Every row comes from one small tree of marks. Brackets hold a mark, then the marks that hang from it, in the order of their numbers. Every link used is in the known rows. Which tree was each row made from?
In the rows, zero is written as 128.
Known rows:
[Z136 Z105 [Z491 [Z702 Z942]]]: [150 128 111 143 107 121 114 164  95 148 150 165 171 178  81 133 121 132
 139 105 116 150 150 172 141 110  96 150  75 161 130 173 132  95 130 103
 141 150 132 108 148  98 115 132 140 198 128 130 155 119 147 117 123  97
 153 169  99 158 113 135 112 135 132 107  72  75 129 143 133  75 124  33
 159 105 134 123  60 150 157 107  77]
[Z702 [Z491 Z379] [Z758 Z164] Z942]: [ 95 143 136  90 137  82 137  98 176 154 121 131 143 129 126 139 118  94
 166 116 110 141  99 127  99 154 157 156 128 137 117 118 173  61 130 109
 128 118 135  98 139 110 131 137 142 109 124  85 166 121  93 127 133 102
 152 141  93  87 124 136 110 175 121 135 142 102 124  97 122 134 119 161
 113 121 106 128 137 135 143  90 125]
[Z491 Z136 Z379]: [252 140 110 197  77 123 115 173 122 148 139 125 165 155 114 129 123 142
 193 160 120 141 102 151 119 135  57 151 120 156 139 110 122  85 149 123
 140 129 110  96 143  96 109 157 168 150 119 151 154 112 150 115 133  95
 142 159 102 103 121 112 209 156 135 144 115  78 145 121  94 102 128 107
 129 109 145 140 117 100 142 107  84]
[Z491 Z136 [Z702 [Z758 Z164] Z942]]: [153 143 123 135  90  69 120 118 137 148 145 137 156 140 114 131  97  87
 119 106 107 143  95 139 105 114 144 154  87 117 160 121 172  72 118  97
 143 128 127  96 140 110 105 100 143 161 109  97 150 110 133 129 111  87
 127 165 102 134 113 109 171 127 118 138  90 117 134 107 133 105 134 133
 123 109 140 128 163 141 136  84 112]
[Z716 [Z491 Z136 Z379 [Z702 [Z758 Z164] Z942]]]: [183 150 113 181 100 149 125 127 111 130 130 117 165 131 115 119 125 117
  98 131 110 144  83 152 110 122 115 158  90 137 196 111 142  49 137  86
 139 108 112 103 142 106  99 127 147 170 132  94 200  92 132 141 112  95
 135 157 100 119 114 112 171 150 105 120  89 100 143  89 124 111 129 125
 149 110 139 137 111 141 129  74 100]
[Z164 Z758]: [154 126 110 202 103 152 123 162 163 167 139 147 160 122 116 141 134 109
 185 135 102 138 118 133 158 149  83 147 146 176  23 144 145 130 134 127
 141 148 127  98 142 105 121 130 169 160 134 104 144 151 134 131 139  79
 151 161 106 118 105 143 192 154 122 113 138 128 106 129 117  97 151 108
 119 115 130 141  94 109 144 123  82]
[Z942 [Z702 [Z491 Z136 Z379]]]: [211 129 115 106  97 131 116 177 167 165 134 151 165 162 109 143 112 163
 190 153 120 140 139 137 122 131  31 148 120 167 172 113 115 125 134 130
 138 142 116  96 149 119 127 170 174 144 141 137 133 112 144 120 133 100
 141 141 126 127 149 127 126 159 121 156 101 107 134 129 126 145 127 123
 127 109 124 133  74 118 135  99 107]
[Z164 [Z758 [Z702 [Z491 [Z136 Z105] Z379] Z545]]]: [112 147  84 150 114 190 115 171 175 171 126 128 149  99 109 133 126 126
 153 114 107 138 138 116 115 135  98 143 172 162 115 130 163 120 147 138
 129 152 121  93 149  97 132 157 171 136 130 123 100 143 109 128 157  97
 167 149  90 102 115 147 145 128 137 134 141  76  98 130  99 119 154  87
 132 119 120 148 120 110 161 113  93]
[Z758 [Z702 Z491 Z545 Z942]]: [ 55 144 108  54 130 184 116 129 189 195 105 131 177 124 113 133 125 116
 132 110  93 136 142 113 112 152 156 138 186 166 109 123 188 134 134 134
 111 153 137 125 146  84 159 137 150 139 125  99 123 148 116 120 153 111
 160 140 109 106 114 144  49 116 184 129 128  84  97 111 115 129 101  32
 107 116  98 116  84 116 147 101 111]
[Z702 [Z491 Z136] Z545 Z758 Z942]: [ 90 150 124  32 113 138 121 114 172 167 108 135 158 120 128 137  88  93
  81 100 117 138 118 120  85 143 162 148 137 122 142 117 168  96 136 134
 129 149 137 112 141 104 152 130 143 131 108 101 115 126 107 117 143 110
 152 127 116 126 122 137  97 126 162 153 119  85 123 114 118 138 110 154
 116 120 109 127 131 142 141  75 153]
[Z702 [Z491 Z136 Z379] Z545 Z758 Z942]: [118 152 122  27 111 134 126 124 156 150 106 120 152 128 127 131 100  97
 107 110 122 142 107 120  76 147 142 152 144 118 168 101 162  75 147 121
 128 138 127 108 140  97 141 153 144 122 111 121 141 121 102 116 142 116
 157 122 107 111 127 134 103 140 147 156 124  73 128 109 108 139 104 162
 117 124 112 132 146 141 144  72 152]
[Z491 [Z702 [Z758 Z164]]]: [143 129 143 165  99  77 125 113 161 146 159 158 158 150 104 139 120 121
 174 124 101 143 100 141 134 116 126 154 111 137 117 142 171  92 120  92
 146 124 129  90 140 113 110  98 153 166 133  99 189 126 138 134 108  82
 128 164 105 129 111 121 159 167  94 121 107 157 123 126 150  96 134 104
 112 108 132 133 139 135 137  98 102]
[Z491 Z379 [Z702 Z545 Z758 Z942]]: [142 135 128  43  98 107 130 141 123 124 128 129 160 168 105 124 125  96
 142 109 105 152  89 126 106 128 110 153 142 111 139 118 174  67 139  69
 135 127 123 111 137  84 114 132 138 159 126 138 226 128 123 127 113 105
 139 137 112 127 118 126 102 155 109 129 101 118 123 114 126 109  93  92
 108 123 129 125 157 151 147  75 135]
[Z379 [Z491 [Z702 Z545 [Z758 Z164] Z942]]]: [ 97 136 114 144 112 140 121  95 116 128 123 117 173 179 103 121 129 100
 133 118  98 150  97 128 119 131 156 149 101 128 101 128 169  91 142  86
 140 124 129 103 139  88 132  92 130 157 115 105 182 111 129 145 118  91
 138 141 117 153 117 124 102 152 108  93 102 129 115 115 155 126 126  85
 126 118 131 137 104 148 136  76 131]
[Z379 [Z491 Z702]]: [192 131 112 193  84 158 115 137 117 133 143 141 183 190  88 124 136 138
 169 147 103 144 102 151 145 132  95 147  94 156 103 133 135 120 145  91
 144 135 117 105 144  96 121 118 155 170 122 130 175 110 162 143 126  84
 138 156 125 151 114 124 147 154 116  91 106 131 131 127 165 115 120  57
 130 111 143 139  62 121 136 107  89]
[Z545 [Z702 [Z491 Z136] [Z758 Z164] Z942]]: [ 85 138 115 115 109 112 125 104 165 151 133 144 140 117 144 144 113 120
  75 102 113 136 133 134  93 128 160 141  87 142 146 112 184  83 113 119
 128 139 128 113 137 122 134 133 142 142 116  72 125 111 112 108 128  94
 127 146 111 114 140 120 112 146 116 142 140  98 126 107 125 133 141 144
 116 112 120 141  97 126 138  88 135]
[Z164 [Z758 [Z702 Z491 Z545]]]: [ 83 139 103 141 122 195 118 157 197 184 124 139 159 100 113 139 134 123
 158 118  95 135 136 111 138 157 123 140 186 177  76 131 176 144 141 138
 125 158 131  98 148  97 141 142 170 140 137  97 112 161 111 131 156  93
 166 151 103 103 107 153 124 131 146 125 149 110  84 124 115 121 144  76
 109 118 112 140  98 108 151 117  95]
[Z136 Z105 [Z491 Z379 [Z702 Z545 Z758]]]: [165 131 126 144 107 119 117 162  89 111 149 155 158 178  83 132 129 159
 164 114 127 158 142 162 125 109  83 154  97 141 165 160 139  76 146  94
 147 138 126  86 146  90 109 141 143 185 139 163 191 115 134 115 115 103
 158 152  95 140 120 138 118 161  97 120  83  82 129 165 120  80 127  53
 150 113 141 137 103 153 163  95 102]
[Z379 [Z491 Z136 [Z702 Z545 [Z758 Z164] Z942]]]: [131 145 101 153 100 139 113 104 105 130 125 110 172 171 109 118 114 101
 109 120 106 148  91 132 103 125 155 148  88 120 133 114 162  82 143  95
 144 123 121  99 141  92 128  94 132 153 104 117 150  99 131 139 120  93
 135 147 114 156 121 114 134 131 116 110  93 111 125 111 145 127 133 105
 136 116 143 140 119 144 133  71 131]
[Z545 [Z702 Z758 Z942]]: [ 87 123 129 136  99 125 124 130 133 132 129 148 150 136 137 141 131 125
  98 103 106 142 132 130 116 131 139 140 109 148  69 125 175 105 108 101
 129 146 130 124 132 107 130 125 139 173 122  92 176 122 139 105 119  92
 123 145 130 107 134 129 108 149 114 115 130 106 124 134 125 122 125  93
 114 116 123 129  80 125 144  99 129]
[Z702 Z545]: [125 128 111 115 110 170 116 134 155 175 124 143 179 161 116 136 126 131
 159 131 104 142 126 132 135 132 105 142 155 160  71 134 151 118 146 138
 134 145 129 112 142  87 147 119 155 165 128 127 161 143 141 120 134  98
 144 142 111 146 115 134 120 156 146 124 110 120 106 135 110  96 114  57
 115 111 122 132  87 117 140  95 122]
[Z379 [Z491 [Z702 Z545]]]: [158 131 104 151  90 177 113 130 115 138 135 132 186 193  89 122 135 133
 155 142 101 146 104 141 138 130 102 144 111 148 108 129 146 117 154  95
 141 135 117 110 144  87 132 113 148 170 121 139 172 116 151 142 128  91
 139 144 122 167 117 126 124 152 119  94  99 132 118 127 157 114 117  51
 128 113 140 143  65 129 137  92 111]
[Z164 [Z758 [Z702 Z491 Z545 Z942]]]: [ 63 142  99  99 128 192 122 150 186 188 110 132 160 102 118 135 132  90
 136 104  93 136 135 106 128 161 137 141 186 169  67 128 183 134 137 131
 120 156 135 111 146  92 147 142 159 138 129  85 112 162 102 133 156  98
 166 147 104 107 107 154 101 120 157 122 147  98  83 111 111 124 134  79
 109 122 106 132 100 117 151 109 103]
[Z716 [Z491 Z136 Z379 Z702]]: [242 144 103 192  76 187 118 164 112 143 141 127 179 143 104 119 134 152
 122 156 113 140  91 167 128 118  60 154  97 157 210 111 117  75 149  96
 140 121 103 109 147 106  99 147 163 184 137 127 192  97 155 139 122  92
 138 161 107 130 110 113 189 152 119 120  86 101 148  96 128  99 122  93
 150 104 149 143  76 122 130  89  76]

Write each row's tree:
[219 142  83 102  74 104 118 177  98 138 148 130 159 169  92 119 101 105
 128 113 120 146  99 152  99  95  64 158  91 121 187 126 129  64 138  89
 140 136 108 112 143 100  97 153 148 168 109 157 159  99 146 125 126  98
 137 160  94 142 122 112 166 130 119 138  78  62 149 106 116  96 115  87
 156 110 147 129 142 137 154  92  88]  [Z491 [Z136 Z105] Z379 [Z702 Z942]]
[ 53 145 106 124 148 126 121 101 198 201 118 129 165 118 121 137 129 113
 171 114  87 135 133 120 117 152 175 142 155 173 107 127 195 106 123 132
 115 134 142 109 146 100 144 121 148 123 125  64 117 137 104 127 146  99
 153 161  85  92 116 133  82 135 162 123 138  92  96  95 114 126 132  57
 110 110  99 121  95 110 142 105  89]  [Z758 Z164 [Z702 Z491 Z942]]
[194 128 116 219 111 134 114 177  93 136 145 154 165 176  91 136 137 168
 203 138 127 153 151 171 141 124  60 152  97 179 117 165 116  92 148 122
 142 141 125  89 147  90 113 157 152 176 138 162 162 117 145 106 131 101
 162 163  90 121 121 137 146 167 122 114  98  58 135 162 101  78 137  43
 160 108 138 136  58 125 161 116  70]  [Z136 Z105 [Z491 Z379]]
[133 131 145 114 109 121 118 136 109 139 133 149 173 170 100 136 130 119
 135 110 110 152 131 153 139 142 134 144 110 149 130 143 164  93 134 101
 138 143 138 103 143  86 124 116 135 188 131 117 184 136 130 116 113 101
 152 152 117 145 110 134  98 143 133 116  83 108 116 136 134  89 114  63
 117 113 132 124  85 154 142  88 113]  [Z136 [Z491 [Z702 Z545 Z758 Z942]]]
[157 150 108  80  96  85 124 122 120 132 131 107 153 156 117 120 109  90
 123 107 111 150  82 129  84 117 124 154 112  99 194  98 172  38 143  85
 141 115 118  98 138  90 108 121 135 147 112 127 181 113 112 127 111 100
 133 145  92 134 125 109 140 146 105 149  94 101 126  96 112 109 122 121
 120 117 141 137 189 150 139  64 138]  [Z491 Z136 Z379 [Z702 Z545 [Z758 Z164] Z942]]
[180 145 120 175  88 170 119 138 123 144 130 137 176 119 113 123 113 119
  72 122 109 139  97 152 119 120 121 154  89 146 168 125 140  88 128  96
 139 127 118 112 144 114 110 115 153 189 129  90 180  97 150 138 117  91
 135 158 120 131 107 119 164 129 130 112  81 106 144 104 141 110 123 112
 148 107 136 132  86 140 127  81  98]  [Z716 [Z491 Z136 [Z702 Z758 Z942]]]
[150 130 107  58 107 162 110 157 183 185 123 148 175 160 114 144 101 160
 149 135 117 138 156 128 116 124  58 143 135 161 164 120 126 136 136 147
 138 152 125 102 150 111 150 147 165 151 139 129 114 124 139 119 136 104
 139 132 129 158 148 133  93 144 138 159  91 118 115 133 128 146 127 108
 124 109 116 132  70 128 132  83 139]  [Z942 [Z702 [Z491 Z136] Z545]]
[102 136 106 184 120 168 121 163 161 175 120 131 159 103 119 134 140  93
 165 113  88 139 127 113 145 160 124 141 171 177  25 136 177 140 125 123
 125 153 133 107 143  91 130 128 159 153 129  90 135 156 122 130 145  89
 157 163 106  91 104 146 140 124 147 106 137  98  95 122 109 115 145  61
 113 119 118 127 106 108 151 122  78]  [Z164 [Z758 [Z702 Z942]]]
[129 147  94 145 111 191 116 167 181 174 123 125 155  99 116 134 135 124
 165 127 102 137 128 115 123 154 101 141 181 168 111 115 171 124 151 135
 127 149 122  94 147  95 132 156 172 131 132 117 111 151 109 129 155  96
 166 148  95  95 113 144 147 129 144 139 149  89  95 119 101 122 145  94
 114 119 123 148 120 105 153 114  96]  [Z164 [Z758 [Z702 [Z491 Z136 Z379] Z545]]]
[144 133 122  72 112 138 114 158 169 145 126 146 154 149 113 142  92 161
 154 122 127 146 148 122  93 111  58 151 129 135 185 124 127 115 134 127
 142 142 122  83 147 115 136 154 162 142 140 146 139 108 130 116 128 109
 144 124 122 129 155 134  95 160 103 162 100  99 128 155 119 153 133 134
 138 117 118 133 111 141 147  79 149]  [Z942 [Z702 [Z491 [Z136 Z105] Z379] Z545 Z758]]
[ 18 144 125  36 149 116 132  74 190 176 107 132 153 126 132 141 103  84
 117  94 107 140 117 114  94 143 191 149 143 130 114 126 188  79 132 131
 126 131 145 108 139 102 159 110 133 120 120  71 139 136  87 126 136 106
 152 131  97 125 123 142  65 158 142 139 131 117 101 102 122 128 119 146
 107 120  96 128 131 148 140  72 159]  [Z702 Z491 Z545 [Z758 Z164] Z942]
[144 144  99 200  96 120 113 115  98 124 138 126 163 167  99 120 105 108
 118 114 114 147 100 141 103 107 141 155  61 121 133 136 147  86 134  89
 147 127 121  93 142 104 115 100 136 159 102 122 139  84 139 138 122  87
 134 160 108 149 123 115 159 131 106 103  92  90 140 123 153 125 146 107
 158 112 144 140 119 143 143  87 107]  [Z379 [Z491 [Z136 Z105] [Z702 [Z758 Z164] Z942]]]
[188 129 159 187  96 104 117 150 116 132 155 166 172 164  92 141 135 152
 176 132 114 149 131 168 155 141 109 147  97 163 130 150 153 107 132 101
 144 143 134  88 146 101 108 122 153 189 140 123 183 130 149 116 111  90
 149 165 115 129 107 132 148 159 120 117  94 121 128 148 141  85 127  68
 117 107 140 131  77 138 144 109  85]  [Z136 [Z491 [Z702 Z758]]]
[234 141  96  93  67 132 115 169 119 143 145 127 171 174  98 121 118 132
 152 138 115 146  95 147 106 111  59 149 126 124 201 101 141  71 156 101
 141 132 104 104 143  89 107 148 159 162 121 164 176 118 143 125 121  99
 135 148 101 150 119 109 169 146 121 150  90 105 131 109 113  95 110  87
 121 111 152 144 142 127 141  82 110]  [Z491 Z136 Z379 [Z702 Z545]]
[180 146 117 161  97 159 113 162 180 175 131 135 167 118 106 134 126 157
 190 150 105 135 129 133 114 150 108 143 159 172 155 110 162 125 141 131
 121 143 120  98 149  98 125 164 175 130 128 125 117 127 135 116 152 102
 157 156 101  75 118 129 142 129 161 145 138  71 123 120 109 127 123  67
 115 110 120 132  99  91 148 121  74]  [Z758 [Z702 [Z491 Z136 Z379]]]
[ 54 129 123 104 118 110 132  98 175 150 132 149 140 124 139 146 123 123
  97  99 106 137 132 130 105 130 155 142 101 148 110 124 188  85 112 110
 126 139 132 118 135 121 141 129 140 143 124  67 147 121 110 110 127  94
 131 143 111 110 138 131  88 162 111 129 145 113 117 111 132 133 133 129
 111 114 113 138  81 128 142  92 135]  [Z545 [Z702 Z491 [Z758 Z164] Z942]]
[175 147  73 119  96 203 118 157  97 147 125 117 174 147 103 113 120 121
  66 117 115 145 104 153 101  97  79 156  98 138 205 124 122  60 152  95
 137 127 106 121 147  96 114 143 145 187 128 131 183  93 142 136 125 105
 142 149  99 155 118 120 137 136 126 119  69  73 139  98 116  99 116  78
 171 110 139 137  89 144 140  68 104]  [Z716 [Z491 [Z136 Z105] Z379 [Z702 Z545 Z942]]]
[207 126 113 180  98 121 115 181  88 127 159 163 163 187  75 132 136 162
 186 128 125 154 142 177 140 112  54 154  85 162 161 163 123  80 145  98
 144 143 120  92 148  95 100 155 152 190 140 163 180 114 149 116 122  97
 157 165  91 141 116 133 144 161 107 115  80  76 136 148 122  73 127  40
 158 106 144 135  73 138 160 112  68]  [Z136 Z105 [Z491 Z379 Z702]]
[ 79 126 134  74 137 118 121 113 199 166 123 152 159 147 122 150 105 149
 170 122 112 143 147 114 114 126 104 148 139 151 138 131 156 117 126 133
 140 135 139  86 145 118 149 120 155 140 148 101 147 127 117 125 123 100
 139 128 120 138 148 138  72 173 101 148 109 150 104 146 133 148 139 130
 113 115 105 132  99 141 134  78 156]  [Z942 [Z702 Z491 Z545 [Z758 Z164]]]
[104 129 130  82 102 127 132 134 152 130 129 148 141 134 133 142 130 133
 103 108 112 141 126 134 102 140 125 143 112 144 123 110 173  91 120  95
 123 144 123 123 134 112 131 162 147 145 125 100 170 119 120 107 130 101
 135 134 122  95 139 133  89 160 109 130 149  94 131 116 128 138 113 125
 112 120 116 137  81 125 148  98 133]  [Z545 [Z702 [Z491 Z379] Z758 Z942]]
[ 85 141 117 102 120 188 112 138 202 193 119 143 177 122 108 138 129 148
 167 129  95 135 145 119 121 148 135 138 185 173 119 127 179 144 140 142
 118 153 133 108 149  89 152 139 163 141 134 110 123 146 125 118 152 106
 159 143 107 102 116 143  77 131 170 131 135  99  97 127 114 125 114  36
 106 112 104 128  80 105 147 113 103]  [Z758 [Z702 Z491 Z545]]
[184 144 118 186  79 135 113 130 101 121 134 125 174 168 101 120 112 109
 122 132 109 146  93 141 116 132 136 150  76 129 123 117 148 106 136  88
 143 134 119 101 141 100 113 110 143 164 103 128 155  96 152 139 122  88
 136 156 129 141 116 116 159 125 121 105  97 104 145 121 158 130 127 108
 135 115 145 135 101 134 134  91 106]  [Z379 [Z491 Z136 [Z702 Z758 Z942]]]
[106 147  92  11 111 169 118 127 168 198 108 135 173 139 122 133  97  94
  87 107 113 134 122 130  96 140 136 144 141 142 147 115 152  99 148 147
 124 152 129 127 145  97 158 144 147 136 106 109 101 131 114 119 153 110
 152 134 108 150 121 134  91 117 186 149 111  78 117  91 115 122 101 116
 123 114 111 129  93 131 137  80 134]  [Z702 [Z491 Z136] Z545 Z942]
[ 48 145 121  28 147 110 135  84 176 160 105 119 147 135 131 135 118  88
 139 105 110 145 103 115  86 147 168 151 154 123 131 114 182  54 142 118
 126 121 137 105 139  96 147 133 133 109 124  91 166 131  78 124 135 111
 156 124  89 110 128 139  69 170 129 142 135 105 107  96 111 131 112 148
 112 125 100 131 144 145 143  69 154]  [Z702 [Z491 Z379] Z545 [Z758 Z164] Z942]
[ 95 146  94  91 106  94 114 114 127 149 138 132 151 146 110 126  84  89
  79  80 114 146 112 133  83  84 146 155  94 100 172 138 166  61 126 103
 144 133 127 100 140 104 120  95 132 165 106 116 135 105 123 124 116  96
 131 154  92 162 122 115 134 123 113 139  76  98 123 120 123 101 139 109
 148 111 134 133 175 160 149  67 135]  [Z491 [Z136 Z105] [Z702 Z545 [Z758 Z164] Z942]]
[ 63 134 133  74 124 134 123 111 147 151 105 132 163 137 129 134 111  86
 123 100 104 147 116 114 109 143 162 145 152 130  57 134 175 103 127 116
 133 138 141 113 136  86 144 103 133 157 118 105 180 136 124 118 125 104
 145 135 121 122 116 137  95 142 148 120 110 108 112 135 112 117 108  93
 110 124 111 118 124 143 142  79 153]  [Z702 Z545 Z758 Z942]
[ 63 126 122 148 115 107 127 106 140 138 131 143 145 134 144 142 130 116
 106 101 102 143 129 128 112 127 155 140 101 146  72 126 190  85 107 102
 131 133 134 116 132 109 130 108 134 162 123  74 172 121 123 109 114  89
 121 149 115 110 135 123 109 161 104 115 133 117 117 129 119 119 140  96
 112 115 123 133  96 126 141  88 135]  [Z545 [Z702 [Z758 Z164] Z942]]
[ 86 155 116  49 135 109 129  93 169 161 107 110 145 130 135 132 100  90
 117 106 119 143 103 118  71 141 168 153 136 115 171 101 174  46 146 126
 129 120 130  99 140  99 142 134 137 108 112 100 134 120  82 121 136 112
 152 129  88 114 129 128 102 152 135 159 127  83 119  93 101 133 123 167
 116 121 112 138 161 144 140  65 157]  [Z702 [Z491 Z136 Z379] Z545 [Z758 Z164] Z942]
[ 81 143  97  99 128 192 123 157 177 174 110 121 156 108 117 133 140  92
 153 110  94 139 126 105 125 163 120 142 190 167  79 123 181 121 144 123
 120 150 129 109 144  89 138 155 158 131 133  99 130 159  97 132 154 101
 169 145 100  95 112 153 102 129 150 124 148  89  86 106 104 126 131  79
 109 124 109 135 112 116 155 108 102]  [Z164 [Z758 [Z702 [Z491 Z379] Z545 Z942]]]
[135 143  96 196  98 140 107 116 109 125 140 125 165 172  96 120 107 130
 123 121 115 149 108 139 101  99 132 151  77 121 151 135 146  87 148 102
 152 127 118  85 144 100 123  96 141 159 109 134 137  91 141 138 122  89
 135 152 106 160 123 115 157 144  96 110  89 106 129 139 147 120 152  96
 155 111 147 150 121 142 143  81 121]  [Z379 [Z491 [Z136 Z105] [Z702 Z545 [Z758 Z164]]]]
